What can hang from each mark
j751: j300
j778: j300
j901: j118 j722 j751 j778
j587: j233 j901
j118: j300 j901
j784: j300
j300: j751 j778
j233: j587 j722

Every row comes from one small tree of marks. Brackets hold a mark, then the marks that hang from it, in the order of their numbers. Every link used is in the known rows. Which tree was each row made from?
Known rows
[j118 [j300 j778] [j901 j722]]: [ 12 -13   9 -15  24  -3  10  -7  -1 -16   0 -18 -33  16   1   0  -3  -3
  -5   1  14  29  -3  -9]
[j778 [j300 j751]]: [  2  12  -1  -7  -4  -4  12   5  23 -17  -3  15  -3  -3   9   5   4   3
  12 -14   3   9 -10   6]
[j587 [j233 j722] j901]: [-11  11  -2   1  10   4   9   2  -5   9 -21  24  14 -13   2  -3   1  -3
   9  -6 -14  15  -4   3]
[j587 [j901 j778]]: [  7   8  -9   3   7   6   2   3   4  13  -5  -3   3 -13  -4  -1   0   5
   2  -9 -17  15   5  -3]
[j587 [j233 j722] [j901 j751]]: [-12   7  -1  -4   1  -2  -2   2 -12  11 -15  20  33 -14   1  -3   2  -9
  10   1 -15   1  -6   6]
[j587 [j901 j118 [j778 j300]]]: [ -4  16 -10   1 -15  12 -10   4  -4  20   7  -1   4  -7   4   1  -1   4
  -5   0  -9   2  12   8]
[j784 j300]: [ -8  18   5 -10  -7 -15  16  -1  28 -18  -2  26  -9   2   5   4  -1   8
   8 -12 -12  -7  -3  -5]
[j300 j751 j778]: [  6  -2   1  -1  23  -1   1  -7  46 -19  -7   6 -10 -14   1   5   8  13
   9 -12   7   1 -10  -2]
[j901 [j118 [j300 j778]] j722 j751]: [  0  -7   9 -10  -5  -6 -20  -9   8  -6  12  -8  -4   5   0  -1   1   2
  -6  12  25 -12   2  -5]
[j233 j587 j722]: [-5 -2  1 10 -5 -5 27  5 19 -2  2 10 -9 10  0 -3 -2 -8  1 -6  1 -4 -6  5]
[j233 [j587 [j901 j751]] j722]: [ -8  -3  -4   3  -8  -4   6   7   2  12   3   7  20   2  -4  -5   0 -14
   1   4 -12   3  -4  10]
[j587 j233]: [-10   7   7   7   3  -3   9  -2  10 -12 -15  18  -4 -14   6  -1   1   1
  11 -15  -5 -15  -2  -2]
[j778 j300]: [ -2  15   5 -12 -13  -8  23   3  18 -13  -1  14 -10   7  12   0   0  -4
  10 -16   2   8   0   3]
[j901 j118 j722 j751 [j778 j300]]: [ -9  -1   2  -6 -31   2 -17   0 -14  10  17  -5  22   7   2   4   2  -4
  -8  15  18 -40   8   6]
[j233 [j587 j901] j722]: [ -5   0  -5   6   2   2  19   7   7  10  -4   8   2   3  -2  -5  -1  -7
   1  -3 -11  18  -2   7]
[j587 j233 [j901 j778]]: [ -8   6  -5  12   8  12 -11  -1 -10  17 -16  11  11 -24  -1   0   1   3
   5  -8 -24   4   6   0]
[j118 j300 j901]: [ 18   9   1  -4  11 -10  26   6  -3 -17   2 -13 -35  13   3  -3  -9  -7
  -1 -11  -4  35  -9  -4]
[j587 j233 [j901 j118 j722 j778]]: [-13  -3  -2  15   1  22 -30  -4 -25  22  -9  -1  21 -17  -5   0   1   9
  -7  12  -1 -26  12   0]
[j118 [j300 j751] [j901 j722]]: [ 20  -6   1  -5  20  -1  10   4 -13 -23  -2 -14 -16  12  -1   3  -3   2
  -2   3  10  30 -15  -5]
[j751 [j300 j778]]: [ 10  -1   2  -1   0 -22  19  -8  28 -14   0  13 -27  11   8   0   1   5
  12 -16   6  16  -1  -7]
[j118 [j901 j722]]: [  9  -7   4 -10  12  -3  23   0  -7 -19  -2 -18 -13  15  -1   0  -2  -4
  -3   2  14   0  -4  -4]
[j118 j300]: [ 12  14   4  -4   1 -12  20   5  12 -15  -1   7 -24   3   6  -3  -5  -1
   7 -17  -1  27  -6  -8]
[j118 j300 [j901 j722 j751]]: [ 13  -7   7 -14   2 -11   9   3 -24 -16   7 -19  -9  21  -1  -2  -5 -13
  -4   8   9  13  -8  -5]

Which tree is each row?
[ 15  -4   6 -11  11  -6  21   3 -18 -16   0 -18 -27  21   1  -2  -7  -6
  -4   0   9  29  -6  -7]
[j118 j300 [j901 j722]]
[  9 -16   9 -19  14  -9  -2  -7  -7 -13   6 -19 -14  16   0   0  -1  -8
  -5   8  12  16  -5  -6]
[j118 [j300 j778] [j901 j722 j751]]
[ 10   2 -10   0   6   6   6   7  -2  -4   4  -9  -8   0   3   8   0  -2
  -2  -6  -8   8  -8   9]
[j118 [j901 [j778 [j300 j751]]]]
[-11 -15   2  -1  -8   2  -9  -1  -9   2   2  -5  18   7  -5  -5   3  -8
   0  10  -2  -8   5   4]
[j233 [j587 [j901 j722 j751]]]
[-12  -2   5  -2   9   9  -5  -5 -15   0 -22  13  12  -9   1  -3   4   3
   8   0  -5   4   4  -3]
[j587 j233 [j901 j722]]
[ -8 -12  -7  21  -8  20 -19   0 -13  22   8 -15   7   1 -10  -2   0   5
 -15  15   1 -22  15   4]
[j233 [j587 [j901 j118 j722 j778]]]
[ 14  -1   3  -7  24  -7  15  -4  14 -16   1 -15 -41   7   4  -1  -4  -4
  -3 -10   0  34  -5  -6]
[j118 [j300 j778] j901]
[-11  -6   0   6   8  16 -16  -4 -24  18 -17   8  21 -16  -4   1   3   4
   1   3 -12  -2   9  -4]
[j587 j233 [j901 j722 j778]]
[-9  4 -8 15 -6  9  5  6  4 15  5  2  1  0 -4 -6 -2 -3 -8  6 -1 -4  2 11]
[j233 [j587 [j901 j118]] j722]
[ 11  -3  -6   1   2  -6   5   4  -7   0   8 -22   3   0  -4   1  -2  -8
  -6   0  -8 -15  -5   2]
[j118 [j901 j751 j778]]
[  2   5   4  -3  -3 -10 -14  -5  21  -7  13  -3 -12  -4   2  -2   0   2
  -3   1  10  -9  -1  -3]
[j901 [j118 [j300 j778]] j751]
[ 5 -5 -4 -3  8 10 -3 -1 -9 11 -6 -7 11 -1 -5  0  2  6 -1  4 -4 11  7 -6]
[j587 [j901 j722 j778]]
[-13   7   1  -1  -1  -1 -12  -2  -9   1 -15  15  24 -20   2  -4   4  -4
  12  -4 -19  -7   0   3]
[j587 j233 [j901 j751]]
[ 11 -11  -1   1 -22 -20   2  -1 -17   3   9   3  13  18  -1   2   0  -2
   5   4   8  -7   0  -6]
[j901 j722 [j751 j300] j778]
[ 2 -4 -1 -5 -4  7 -3  2  1  0  1  7 12  1  3  9  4  5  4  1 10 -2 -3  3]
[j901 j722 [j778 [j300 j751]]]
[-11  -8  -1  11  -8  14  -9  -1  -5   6   4  -9   0   4  -6  -6   1   3
  -8  12   8 -18  10   5]
[j233 [j587 [j901 j118 j722]]]
[  4   9   4   2   5  -4  -4  -5  27  -7   7  -2 -31  -4   4  -2  -2   8
  -3  -7  11   6   1  -6]
[j901 [j118 [j300 j778]]]
[ 11  16 -10  11  -1   9 -13   6 -10  19   6  -6 -10  -9  -3  -3  -7   8
  -8   0 -12  22   6  -4]
[j587 [j901 [j118 j300] j778]]
[ 11  12  -3  14  -8   1  -4   6   1   7  12  -6 -18  -3  -1  -1  -7   6
  -9  -4   0   1   1  -5]
[j901 [j118 j300] j778]
[  1   5  -5  11 -16  -2 -13   2   7   6  15 -10  12 -10  -5   1   0   3
  -6   5   5 -44   2   2]
[j901 j118 j751 j778]
[ -5 -16  -3  11   0  15  -7  -1  -9  19  -1  -9   6   3  -8  -3   1   0
  -6   6  -8   2  11   1]
[j233 [j587 [j901 j722 j778]]]
[  8  -9  -4  -6   7   9   2   4 -16  -3   3 -14   1   9   1   9   1  -1
  -5   6   7   5  -6   6]
[j118 [j901 j722 [j778 [j300 j751]]]]
[-11   3  -6   5   0   5 -13   2 -20  28 -11  16  40 -19  -4   1   2  -7
   2   4 -21  -3  -2   5]
[j587 [j233 j722] [j901 j751 j778]]
[ -7  11  -4   0 -30  -1 -12   4   0  10  18  -2  14  -2   4   3   0  -4
  -4   3   3 -33   5   9]
[j901 j118 j751 [j778 j300]]
[ -1  -7   0   5 -16   2 -17  -1  -8   7  13 -13  21   0  -7   2   2   3
  -9  16  17 -49   4  -1]
[j901 j118 j722 j751 j778]
[-15  -5   6  -7  -1   2 -18  -6 -21   1 -16  10  32 -11   0  -2   5  -3
   8   7  -6 -11   3   0]
[j587 j233 [j901 j722 j751]]
[ -7 -12   2   3   1   7   4  -1  -1   0  -4  -2  -2   8  -4  -5   2  -2
   0   3  -1   5   7   1]
[j233 [j587 [j901 j722]]]
[ -6   6   3  -7  16  -7  -6  -9  51 -22  -4  28  -5 -11   2  11   6  20
   9  -9  -7  -4  -8  -3]
[j784 [j300 j751 j778]]
[  1 -11   4  -3 -19 -18 -11 -11   6  -9  13   0  -2  17   2   0   3   5
   2  12  29 -28   3  -3]
[j901 j118 j722 [j751 [j300 j778]]]
